Each row was made from one walk, in order. Every step used is in the known rows, and no mark comes twice. Write each row's walk.
In the rows, zero is written as 128.
Known rows
Q -> D -> G -> P -> H: [156 119 128 114 183 135 142 111 184 182 124 158 163  98 161 135 167 128]
Z -> P -> H: [159 127 151 119 130 135 142  75 125  64 104 133  77 106 160 146 131 159]
H -> P -> Z -> F: [123 120 131 108 135 116  84 171 102  74 181 114  76 149  98 122 117 146]
H -> P -> Z: [155 144 129  78 111 102 100 131 126  80 196 129  95 123 104 105 163 120]
F -> G -> P -> Z: [122 147 172 109  99 120 103 123 114 141 110 137 136 113 112 100 171 127]
P -> H -> G -> F: [ 84 119 168 164 178 148 143 113 153 153  26 138  88 121 191 157 137 116]
F -> G -> Q -> D: [150 129  99 133  81 123 152 138 147 157 121 134 167 126 109 124  70 105]
G -> P: [159 135 117 130  98 125 119 103 113  56 194 120 142 138 101 151 163 111]
P -> G: [123 136 140 134 109 138 145  88 135 125  75 132 131 130 133 112 120 122]
D -> Q: [114 144  62 137 140 136 158  92 100  35 177 124 162 138 121 113  86 105]
Z -> F: [101 116 103 165 130 156 133 125  89  56 112 117 106 175 101 175  68 141]
Q -> D -> G: [123 126  77 124 150 136 152 102 157 182 125 146 171 137 129 164 115 119]
H -> G: [113 138 138 129 119 114 133  89 153 107 105 119 122 138 129 161 117 117]
Z -> G: [117 135 119 132 122 132 138 114 121 119 101 133 122 141 135 161 160 151]
H -> P -> G -> F: [117 116 140 142 122 118  98 140 134 157 131 114  90 134 164 139 173 100]
H -> P -> Z -> F -> G -> Q -> D: [141 110 129 105 113  98  88 222 135 171 175 114 116 127 100  85  72 133]
F -> G: [102 143 131 141  90 134 141  82 131 120  41 138 123 143 128 171 109 124]
Z -> P -> H -> G -> Q -> D: [188 114 154 105 137  99 138 134 181 150 163 114 116  77 163 101  93 141]
Q -> D: [144 127  79 125  95 128 160 108 139 128 132 143 142 148 108 161  65 114]
Z -> F -> G: [ 70 119 134 170 114 150 125 122 107 116  27 121 103 170 122 189  63 148]

Which walk is each row?
[ 88 120 134 173 131 158 139 118 107 165  65 127 119 140 159 131 138 105]
P -> G -> F
[147 138  86 139 162 145 146 116 121  87 194 122 185 125 112 113 175 103]
D -> G -> Q
[202 117 110  94  93  86 117 166 178 154 220 114 145 106 123  75 117  98]
H -> P -> G -> Q -> D
[148 124  96 119 148 121 123 119 157 177 193 136 186 126 124 156 164 113]
Q -> D -> G -> P
[113 116 121 136 120 138 129 202 106 179 109 129 146 133  93  77  36 139]
P -> Z -> F -> G -> Q -> D
[111 142 142 105 137 133 130 137 103 146 104 144 121 122 125  97 173 161]
P -> Z -> G
[153 133 106 135 124 131 141 148 111  89 176 118 152 125 118 112 170 134]
Z -> G -> Q
[ 97 117 151 163 111 135  96 138 107 109  94 110 116 157 115 180 112 141]
Z -> F -> G -> P
[139 126 189 113 146 110 128  79 165 112  83 119  72  94 181 149 133 160]
Z -> P -> H -> G
[ 65 129 155 144 130 149 117 145  91 142  28 132 102 150 112 124  76 158]
P -> Z -> F -> G
[131 144 140 103 170 131 106 121 114 136 189 136 171 109 114  90 227 126]
D -> G -> P -> Z
[160 130 108  97 129 120 143 193 119 184 185 139 167 105 108  50 132 142]
P -> Z -> G -> Q -> D
[134 144 177  97 129  99  95 129 137 128 173 119 134 110 114  91 179 121]
H -> G -> P -> Z
[105 111 185 154 168 129 119 109 136 152  74 115  60 104 205 167 151 142]
Z -> P -> H -> G -> F
[181 126  65 126  96 127 162 143 129  96 209 129 173 134  91 110  74  98]
G -> Q -> D
[ 76 128 137 146 159 150 123 168  74 184  95 139 112 133 152 115 190 145]
P -> Z -> G -> F
